Each row was made from one path, in order. Every step used is in the known rows, and no mark comes twice. Write each row's path.
Known rows:
vavim > migot > fabod > pazu: 0.540 -2.829 -5.750 3.824 3.907 -4.190 -0.435 -4.173 -0.073 -0.407 -2.898 0.843 2.113 -0.985 1.825 -1.258 -2.152 -1.956 5.272 5.265 0.161 -1.300
fabod > pazu > dovo > migot: -2.115 -0.013 -0.279 -3.584 -0.068 -2.861 1.547 -4.110 0.213 3.936 -3.239 0.794 -1.781 0.761 1.455 -2.045 -0.022 0.621 3.172 1.653 2.312 0.214
nidib > vavim > migot > zoguzag: 1.259 -7.324 -6.360 4.409 3.178 -0.227 0.612 -4.302 0.105 0.169 -4.774 -3.371 4.314 1.356 0.886 0.269 -1.925 -1.551 2.946 -0.136 1.034 -1.113
dovo > mutubut > vavim: 2.027 -5.013 -2.782 -1.328 4.578 -1.130 2.676 -5.750 2.790 2.387 -4.411 -1.796 0.129 -0.892 1.335 1.098 1.215 -1.304 2.673 4.851 2.224 -2.586
migot > fabod > pazu > dovo > mutubut: -0.498 -0.275 -2.641 -1.532 1.930 -6.379 2.226 -4.032 0.604 3.438 -4.643 1.546 -0.423 0.214 -1.306 -1.219 0.168 0.770 1.945 4.926 2.049 0.997
vavim > migot: 1.082 -6.273 -4.835 4.228 4.544 -0.874 -1.665 -4.533 0.725 -1.388 -2.532 -0.879 2.021 -0.880 1.777 0.745 -2.056 -2.617 3.652 2.701 0.229 -2.494
mutubut > vavim > nidib: 1.708 -5.647 -2.075 1.864 1.653 -0.385 1.916 -4.357 0.895 -0.840 -1.827 -4.217 1.386 2.159 4.159 0.088 -0.371 -2.827 3.281 2.543 0.555 -3.039
fabod > migot > nidib > vavim: -3.620 -6.916 -4.347 5.480 2.835 -1.321 0.813 -3.694 -1.522 -1.933 -5.604 -4.660 3.078 3.677 -1.527 2.314 -1.768 -0.479 0.469 -1.209 6.515 -0.174
vavim > nidib: 1.421 -5.872 -1.996 3.711 1.250 -1.988 -0.059 -3.663 -0.973 -1.820 -2.530 -3.245 1.878 2.365 2.529 0.655 -1.298 -1.727 1.172 -0.722 1.080 -1.554
fabod > pazu > dovo > migot > vavim > nidib: -2.208 -1.897 2.604 -1.307 -1.820 -4.088 2.689 -4.032 -0.879 1.844 -4.391 -1.158 1.203 3.382 2.252 -2.864 0.216 -0.781 0.537 1.041 3.668 -0.605
dovo > migot: -0.843 -3.721 -0.937 0.609 3.553 -1.256 -0.416 -4.941 0.255 1.935 -1.875 -1.498 0.820 -1.814 3.615 1.694 -0.039 -0.830 2.852 0.511 2.346 -2.254
nidib > vavim > migot > mutubut: 1.044 -7.664 -7.337 5.197 1.002 -1.504 0.218 -4.483 -0.255 0.641 -3.602 -3.882 4.193 -0.836 1.781 -1.345 -2.492 0.317 3.721 0.242 0.623 -1.397
pazu > dovo > mutubut: 0.019 -4.037 -1.236 -1.895 2.597 -3.174 1.213 -4.560 1.636 2.706 -4.666 -0.432 -0.498 0.676 -2.036 0.919 0.449 0.278 -0.363 2.334 2.471 -0.134
dovo > migot > vavim: -1.720 -4.932 1.008 2.455 2.623 -1.911 1.143 -5.357 -0.356 0.903 -2.898 -1.438 2.642 -1.550 3.523 1.024 1.177 -2.109 0.440 1.575 3.811 -2.855
migot > fabod > pazu > dovo > mutubut > vavim > nidib: 0.438 -1.286 -1.229 -2.087 1.391 -5.874 3.575 -4.126 1.278 2.606 -4.353 -1.259 0.780 2.476 0.714 -2.153 0.084 -0.428 2.750 5.864 1.680 -0.489
mutubut > vavim > migot: 1.360 -6.042 -4.641 2.418 4.709 0.538 0.422 -5.218 2.385 -0.466 -1.807 -2.175 1.408 -0.612 3.402 0.164 -0.893 -3.567 5.388 5.755 -0.336 -3.909
migot > fabod > pazu: 0.028 -0.546 -4.731 2.137 1.780 -4.693 1.401 -3.657 -0.968 1.239 -2.619 1.431 -0.040 -0.700 1.524 -0.899 -0.527 -0.631 4.078 3.939 0.799 0.287
nidib > vavim > migot > fabod > pazu: 0.376 -5.265 -6.735 4.940 3.107 -4.258 0.709 -3.148 0.034 -0.859 -3.379 -0.095 3.794 -0.416 0.462 -1.326 -2.766 -0.012 4.836 1.777 0.108 -0.378
dovo > pazu: 0.145 -5.311 -4.660 3.426 2.620 -0.044 1.052 -3.830 1.053 -0.450 -1.314 1.398 -0.038 -0.400 1.702 2.006 0.544 0.780 3.244 -0.797 2.843 -1.449
nidib > vavim > migot: 0.977 -8.347 -5.950 5.400 3.517 -1.462 -0.365 -3.493 0.699 -1.860 -3.081 -1.711 3.892 -0.193 0.459 0.552 -2.764 -0.618 3.292 -0.487 0.295 -1.350
pazu > fabod > migot > zoguzag: -0.478 -1.720 -4.983 2.644 1.753 -1.872 0.404 -2.711 -1.743 4.193 -3.820 -2.089 -2.027 1.708 1.196 1.547 -0.845 -1.993 2.180 -0.700 3.726 1.820
mutubut > vavim: 0.851 -4.410 -3.696 0.850 2.678 0.347 2.011 -4.858 1.653 0.782 -1.494 -1.740 -0.493 -0.364 3.219 0.715 0.587 -2.468 4.010 4.269 0.381 -2.589
migot > nidib: -0.810 -5.829 -1.996 4.062 3.798 -1.255 1.145 -4.430 -1.398 -1.852 -5.024 -2.219 1.513 1.685 1.424 2.370 0.243 -1.248 0.518 1.335 3.130 -2.886
pazu > fabod: 1.906 -3.189 -3.532 2.997 2.325 -3.397 0.374 -1.755 -0.637 2.068 -1.639 1.373 -2.617 -1.276 2.550 1.454 -0.677 -0.309 2.722 -1.046 -0.431 -0.039
nidib > vavim > mutubut: -0.091 -8.055 -3.927 3.505 -0.774 -3.381 1.298 -2.843 -2.549 -1.884 -1.467 -2.451 1.509 -1.912 0.862 2.489 -1.438 0.306 3.529 -0.144 1.342 0.172
dovo > pazu > fabod: 1.341 -4.078 -4.212 3.831 2.658 -2.079 1.461 -1.849 0.738 1.370 -0.888 3.194 -2.283 -1.052 2.584 2.169 0.352 1.655 3.745 -2.702 1.610 -0.575

Write each row's path:
-4.119 -7.980 -3.364 5.210 0.945 -2.586 0.876 -3.360 -3.685 -2.942 -4.565 -5.406 2.690 2.054 -0.946 3.553 -1.903 -0.589 1.679 0.305 6.932 0.042
fabod > migot > nidib > vavim > mutubut
-0.947 -2.998 -6.389 4.110 0.188 -1.858 1.009 -2.703 -0.516 3.583 -1.688 -0.407 -1.987 -0.191 2.256 0.571 -0.575 1.902 3.879 -2.010 4.945 0.903
dovo > pazu > fabod > migot > mutubut
-1.141 -5.953 2.494 3.363 1.649 -2.592 0.934 -4.938 -0.943 -0.537 -3.129 -3.524 4.218 0.810 4.415 0.487 0.326 -2.445 -0.204 -0.009 3.965 -3.290
dovo > migot > vavim > nidib
-0.773 -4.587 -5.372 3.020 1.968 -4.999 0.966 -2.727 0.636 -0.099 -3.386 0.078 3.151 0.967 -0.987 -1.775 -2.725 0.512 3.838 2.047 -0.067 0.434
nidib > vavim > migot > fabod > pazu > dovo
-1.982 0.531 -1.359 -3.680 -2.363 -3.071 2.078 -5.101 -0.876 6.256 -3.717 -1.165 -1.414 0.314 2.584 -3.679 0.075 1.409 3.536 2.282 2.673 0.057
fabod > pazu > dovo > migot > mutubut
-0.128 -7.502 -3.228 5.593 5.759 -0.981 -0.660 -4.747 -0.443 -3.034 -5.005 -2.386 3.427 1.164 1.774 1.788 -1.489 -2.417 2.330 2.837 2.205 -4.095
vavim > migot > nidib
-1.444 -4.111 -5.077 2.417 -1.085 -0.416 1.027 -5.675 -0.814 2.327 -2.957 -7.789 1.585 2.648 3.230 -1.432 -1.248 -2.180 3.235 3.192 4.576 -0.910
fabod > migot > mutubut > vavim > nidib
-2.745 -2.054 -0.024 -0.459 3.240 -4.366 -0.100 -4.231 0.576 2.909 -1.188 -0.969 0.940 -0.793 1.427 1.160 0.051 -0.208 1.617 3.061 1.417 -1.116
pazu > dovo > migot > fabod
0.260 -2.959 -4.461 2.917 -0.764 -2.685 1.165 -3.123 -1.311 3.902 -2.356 -5.381 -1.029 1.846 4.149 -1.060 -1.585 -1.134 3.623 0.787 2.963 0.142
pazu > fabod > migot > mutubut > vavim > nidib
-1.317 -2.718 -1.465 1.970 4.842 -3.740 -0.596 -4.768 -0.065 1.804 -1.203 -1.271 1.973 -2.808 3.619 2.044 -0.073 -0.848 3.167 2.759 1.641 -2.155
dovo > migot > fabod
-1.350 -8.992 -2.049 4.900 0.963 -3.221 2.257 -3.174 -3.463 -3.422 -4.221 -3.794 2.790 0.474 0.870 3.556 -0.790 0.347 1.682 0.147 3.423 -1.863
migot > nidib > vavim > mutubut
-0.684 -2.170 -4.383 1.977 2.992 -4.771 -0.283 -3.766 0.348 0.475 -2.848 0.977 1.458 0.208 0.432 -1.715 -2.053 -1.307 4.342 5.750 -0.059 -0.557
vavim > migot > fabod > pazu > dovo
0.117 -4.990 -4.804 1.400 3.396 -6.004 1.596 -3.422 1.610 1.193 -5.388 -0.057 3.558 0.581 -2.109 -1.535 -2.122 1.270 2.905 2.851 1.323 0.345
nidib > vavim > migot > fabod > pazu > dovo > mutubut
-2.268 -6.417 -2.976 5.362 0.888 -4.881 1.145 -1.119 -3.940 -0.756 -3.615 -3.083 -0.220 0.914 0.414 3.542 -2.091 0.329 2.341 -1.755 4.972 1.132
pazu > fabod > migot > nidib > vavim > mutubut
-1.795 -4.575 -3.665 5.795 1.576 -2.404 1.796 -2.103 -0.065 0.531 -2.028 1.647 -0.793 0.705 0.964 1.843 0.414 0.031 1.697 -2.008 5.778 0.389
dovo > pazu > fabod > migot > vavim
-2.042 -6.246 -4.742 6.138 3.000 -2.091 2.030 -1.260 -0.260 -0.369 -3.811 -0.144 0.194 2.356 0.011 2.981 -0.820 2.345 2.314 -4.865 6.096 0.328
dovo > pazu > fabod > migot > nidib > vavim
-3.312 -5.015 -3.054 5.098 1.144 -1.550 0.459 -4.613 -1.147 -0.748 -3.693 -2.425 1.871 1.584 -0.337 0.943 -0.337 -3.206 -0.353 2.142 6.102 0.185
fabod > migot > vavim
-1.805 0.867 -0.584 -4.413 -0.508 -1.772 2.358 -4.901 -0.481 5.768 -4.751 -0.769 -1.247 2.271 1.719 -2.276 0.624 -0.321 2.822 1.964 3.115 0.397
fabod > pazu > dovo > migot > zoguzag
1.441 -5.165 -5.313 3.203 4.060 0.397 -0.469 -5.430 -0.150 0.920 -4.365 -2.670 2.625 0.803 2.243 0.447 -1.186 -3.491 3.267 3.212 1.059 -2.240
vavim > migot > zoguzag
0.207 -7.195 -3.108 3.525 5.858 0.617 1.261 -5.401 1.402 -1.926 -4.037 -3.413 2.751 1.177 3.374 1.018 -0.469 -3.471 4.108 5.895 1.501 -5.274
mutubut > vavim > migot > nidib
-3.632 -5.009 3.183 -0.332 -0.745 -4.052 1.359 -4.426 -1.782 0.986 -1.718 -1.939 1.035 -1.193 1.900 1.546 0.964 -1.379 0.536 3.376 3.536 -1.572
pazu > dovo > migot > vavim > mutubut
-1.989 -5.017 0.721 1.850 4.928 -1.283 0.563 -5.277 -0.856 0.357 -4.369 -3.012 2.154 0.099 3.540 2.603 0.399 -0.784 1.475 0.700 4.279 -3.894
dovo > migot > nidib
-1.713 0.615 -1.351 -5.108 -2.240 -1.852 3.422 -5.620 0.576 6.813 -3.237 -2.200 -1.660 0.468 3.691 -4.270 0.739 0.533 4.817 4.645 2.252 -1.020
fabod > pazu > dovo > migot > mutubut > vavim
-1.402 -0.276 -1.766 0.097 3.066 -4.428 0.696 -4.570 -0.513 3.103 -2.235 0.275 0.719 -1.983 3.563 -0.354 -0.221 -0.257 4.426 3.178 2.157 -1.071
dovo > migot > fabod > pazu
-2.099 -2.191 -0.789 -3.219 -0.259 -1.028 1.890 -5.969 1.049 6.016 -1.974 -4.344 -0.110 -0.467 3.910 -1.530 0.955 -0.032 3.165 4.175 1.851 -2.432
pazu > dovo > migot > mutubut > vavim
-3.514 -5.065 -3.316 4.544 3.470 -0.837 -0.193 -4.528 -1.588 -1.394 -5.190 -3.996 1.380 3.210 -0.604 2.554 -0.946 -1.952 0.640 1.263 6.543 -0.962
fabod > migot > nidib
-0.472 -2.226 -4.089 0.110 3.118 -2.767 1.685 -4.429 2.184 1.365 -2.080 -0.427 0.843 0.444 2.003 -2.121 -0.885 -2.386 6.019 8.384 -0.545 -2.139
mutubut > vavim > migot > fabod > pazu > dovo
-1.994 -4.772 -1.934 4.989 -0.505 -5.087 0.789 -1.974 -3.569 0.219 -1.989 -1.139 -1.282 -0.936 1.320 2.338 -0.724 -2.286 1.644 1.287 4.548 1.296
pazu > fabod > migot > vavim > mutubut
0.918 -3.611 -5.334 0.901 -0.401 0.003 2.428 -6.088 0.113 3.787 -2.196 -4.349 0.143 -1.116 4.562 -1.724 0.859 -1.240 4.356 4.899 0.874 -2.575
migot > mutubut > vavim
1.196 -5.469 -6.417 4.111 1.752 -1.122 -0.977 -5.781 -0.434 1.275 -3.099 -3.260 2.513 -1.591 3.172 -1.412 -1.801 -1.571 4.076 3.580 0.703 -2.564
vavim > migot > mutubut
1.711 -4.638 -3.873 1.724 -1.313 -0.679 2.239 -5.697 -0.418 2.214 -2.491 -6.425 1.652 1.144 5.498 -2.104 -0.126 -1.578 3.609 3.431 0.980 -2.913
migot > mutubut > vavim > nidib
-1.346 0.095 -3.280 0.106 0.577 -5.428 1.717 -3.303 -0.453 2.145 -2.518 1.544 -0.755 0.674 -0.058 -1.451 -0.372 -0.040 2.884 4.368 0.550 1.012
migot > fabod > pazu > dovo
-1.579 -3.720 -2.781 5.275 1.341 -3.718 0.852 -2.238 -1.401 1.222 -3.037 -0.282 -0.879 0.632 0.782 1.146 -0.596 -2.064 0.432 -0.244 4.318 1.015
pazu > fabod > migot > vavim
